Each row comes from the steps of one walk. Every step used is in the known rows, and no mark comes twice. Write the walk behind each row, first mark first.
Known rows
nadil/rubo/mubidu/nibun/teponef/verok: [  0.0  43.5  12.1 -34.0  53.8 -14.1 -22.2   9.7 -36.8   0.8   7.6 -53.8
  30.4  -9.7  -1.8   2.9  32.6]
nadil/nibun/mubidu: [-10.4  13.9   3.1   5.4 -10.3   4.2  -1.2  10.6  13.4   1.7 -23.9 -28.7
  14.4  -8.6  28.7  -2.8  15.2]
nadil/rubo/mubidu/nibun/teponef: [ -4.1  50.0  16.0 -22.9  27.0 -11.0 -20.5  12.4 -24.5 -12.2   0.4 -56.0
  21.6  -4.5   0.6  -8.7   0.9]
teponef/verok/nadil/rubo/mubidu: [ -0.8  15.0   8.4 -14.3  12.4  -6.3 -12.0  12.7 -38.6  -5.3  34.7 -18.1
  19.8 -35.9 -12.7  11.2  18.6]
lukid/verok/nadil/rubo/mubidu: [ -9.5  26.6   5.0   6.1  -9.4 -26.6 -26.2  14.4  -9.9 -29.4  28.7 -21.7
   3.1 -33.2 -13.2  -0.7  -8.0]
verok/lukid/nibun/mubidu: [-13.7  27.7 -38.6  11.5   4.4 -33.8 -15.6  -1.0  -7.1 -26.6 -26.4 -25.1
 -29.6 -13.5   2.6   2.5   3.4]
teponef/verok/lukid: [ -8.7  -5.3 -25.8  -2.6  25.1 -10.6 -12.6 -10.3 -16.9  -2.3  -8.8   9.2
   1.1  -5.3  -2.1   7.5  23.6]
lukid/nibun: [ -2.6  25.1 -12.2 -10.1  -0.4 -16.0  -4.4  -5.7  -6.9  -6.8   4.2 -21.3
 -16.7  11.0  -5.7   2.8  -0.5]
rubo/mubidu/nibun/teponef: [-12.5  46.2  15.5 -18.6  23.8  -8.3 -12.4  -9.1  -4.2 -21.6   7.6 -34.7
  12.2  -0.3  10.1  -4.7  -0.7]
mubidu/nibun/teponef/verok: [ -4.4  23.4   7.3 -25.4  51.7  -6.2 -19.5 -15.6 -15.3  17.1  10.4 -19.6
  25.7  23.1   8.6  12.8  36.1]
nibun/teponef/verok: [  4.6  15.4 -11.4 -25.5  48.9   4.2 -16.8  -8.8 -12.4  13.0   3.5   1.2
  33.2   8.6   5.4  14.0  31.3]
teponef/verok/lukid/nibun/mubidu: [-10.8  19.4 -41.5  -3.1  28.0 -34.8 -18.0  -5.0 -19.5 -13.7 -20.3 -21.2
 -20.8 -19.9   0.6  14.6  34.8]
teponef/verok/lukid/nibun/mubidu/rubo: [  5.6  25.2 -41.4  -4.1  23.8 -21.2 -12.4   4.7 -15.4 -12.7 -12.6 -48.8
 -27.2 -14.0  -0.1  27.0  33.6]
lukid/verok/nadil/rubo/mubidu/nibun/teponef: [-17.2  59.7  14.5  -4.2  18.5 -30.8 -41.6   5.3 -11.7 -26.7  32.0 -45.1
  20.7  -4.8  -1.5   2.7  -0.4]
lukid/verok: [ -6.8   4.2  -7.1   7.0   1.8 -20.0 -17.0  -1.8  16.0 -12.7   1.6   1.9
  -7.8  -4.5  -4.4   2.0   7.7]
teponef/verok/nadil/rubo: [  5.5   1.5   3.9  -7.5  17.2  -2.0 -15.0   9.7 -38.1  18.7  29.7  -7.7
  24.0  -7.3 -10.5  14.9  23.9]
rubo/mubidu/nibun/teponef/verok: [ -8.5  37.3  11.2 -33.1  47.6 -10.6 -16.6 -13.8 -15.9  -7.9  15.4 -31.1
  20.9  -5.0   7.8   8.5  31.9]
lukid/nibun/mubidu: [ -1.2  24.9 -15.9   0.3   3.5 -25.4  -6.7   3.7  -4.4 -11.2 -11.0 -30.2
 -22.4 -17.1   2.5   4.4  10.3]

Write each row's walk
[-14.0  21.7  22.8  -7.1  -2.2 -14.4  -0.6  -5.2  -2.4 -19.9  11.2 -33.4
 -12.6 -14.6   3.5  -7.2  -0.4]  rubo/mubidu/nibun
[-10.6  55.3  21.6 -12.3  16.5 -10.8 -25.6   6.4 -27.6 -15.4  30.3 -44.7
  28.7  -2.1   0.3   0.9  -8.0]  verok/nadil/rubo/mubidu/nibun/teponef
[-11.5  26.3  11.4 -18.0  41.6  -6.7 -25.9 -22.3 -19.9  13.7  39.7  -9.8
  31.3  26.4  10.1  22.4  27.3]  mubidu/nibun/teponef/verok/nadil
[-19.5  28.6 -26.3 -19.6  36.9  10.6 -25.7  -8.7  -6.2   3.1 -21.2 -13.2
  44.4  27.6  24.8   7.8  26.6]  nadil/nibun/teponef/verok/lukid
[-15.0  25.4 -32.5   0.9  -0.2 -24.2 -14.1  -9.5 -11.5 -21.2 -12.9 -16.1
 -24.8  12.1  -5.5   0.3  -6.8]  verok/lukid/nibun
[ -1.8  17.8  -6.2 -14.6  37.5   7.0 -21.1 -17.0 -15.7  10.2  32.0  12.4
  38.6   9.6   4.5  24.2  20.9]  nibun/teponef/verok/nadil
[ -8.7  26.8   0.7  20.6 -25.8  -0.8 -16.5  11.8  32.2 -14.4  13.7 -47.0
   7.0  -2.8  25.3  23.2   9.3]  lukid/verok/nadil/nibun/mubidu/rubo
[  6.3  19.4   2.7   2.7 -13.9  18.9   4.7  20.6  20.0   0.9 -17.7 -59.8
   7.2  -2.2  27.3  12.5  13.4]  nadil/nibun/mubidu/rubo
[ -7.8  24.6  26.5 -14.9  16.5 -19.2 -16.1   6.0 -40.6  -3.9  43.0 -40.3
  12.5 -21.2  -8.2   9.3  23.4]  teponef/verok/nadil/rubo/mubidu/nibun
[-21.9  39.5 -11.1 -21.6  46.8 -17.6 -25.1 -19.1 -19.7 -24.5  -0.6 -25.6
  12.7  -5.0   8.0   5.5  22.7]  rubo/mubidu/nibun/teponef/verok/lukid
[ -1.2  31.8  13.0 -21.7  47.2  -9.0 -31.8  -0.4 -40.1  22.0  32.8 -31.4
  42.7  21.0  -1.1  17.4  31.0]  mubidu/nibun/teponef/verok/nadil/rubo
[  0.2  62.9 -11.9 -35.1  37.7 -16.2 -30.0   0.9 -45.6 -12.2  33.8 -40.8
  28.6 -11.0 -11.5  16.7  18.4]  lukid/nibun/teponef/verok/nadil/rubo/mubidu
[  1.9  32.7 -39.2   6.4  -0.5 -19.3  -8.5   7.9  -2.4 -25.8 -20.4 -52.2
 -35.6  -8.1   1.5  17.5   2.9]  verok/lukid/nibun/mubidu/rubo
[ -4.6  42.8 -18.0 -23.9  37.2  -9.6 -25.7 -22.1 -23.4   4.9  36.5  -7.0
  23.5  20.6  -2.3  28.4  21.5]  lukid/nibun/teponef/verok/nadil
[  2.2  38.9  -1.1 -23.9  37.2   0.8 -24.8   8.2 -38.8  -5.3  30.9 -20.1
  43.7 -21.9  -5.0  14.9  16.8]  nibun/teponef/verok/nadil/rubo/mubidu
[-15.4  10.1  10.2  -6.6  -0.3  13.6  -9.8 -10.8  -5.1  14.0  27.5  -6.6
  33.7  15.3  16.9  16.4  25.0]  teponef/verok/nadil/nibun
[-11.9  18.9 -37.3 -12.1  27.5 -25.5 -18.0 -14.8 -25.5 -10.0  -4.0 -12.1
 -16.6   6.2  -6.7  11.3  24.4]  teponef/verok/lukid/nibun
[  3.4  16.3   2.8   1.8  -1.6  18.7  -5.1   7.9   4.0  10.4  18.5 -43.5
  23.3  -4.1  27.1  33.9  34.4]  teponef/verok/nadil/nibun/mubidu/rubo
[-17.3  25.8 -16.0 -16.7  53.8 -14.0 -28.7 -19.6 -18.7   0.6  -5.9 -15.5
  17.9  24.7   7.6  11.8  29.3]  mubidu/nibun/teponef/verok/lukid
[  1.4  39.2 -23.5 -33.4  49.5 -10.6 -20.9 -12.7 -19.8   7.8   7.5 -20.7
  17.6  19.1  -1.1  18.4  31.0]  lukid/nibun/teponef/verok
[-11.9  30.5  28.1  -0.4  -8.0 -16.8 -12.2   9.4 -27.2 -16.1  34.1 -43.2
   3.5 -14.4  -6.1  -2.3  -7.1]  verok/nadil/rubo/mubidu/nibun
[ -6.8  28.4  -4.0 -29.2  36.3  20.9 -17.7  -6.9  -1.2  17.6  -7.0 -19.8
  52.7  24.9  25.9   9.8  34.4]  nadil/nibun/teponef/verok
[-14.5  40.4  16.1 -22.7  34.4  -9.3 -21.0 -21.4 -18.6 -12.0  43.5 -20.5
  27.1  -4.5   9.1  20.4  20.0]  rubo/mubidu/nibun/teponef/verok/nadil
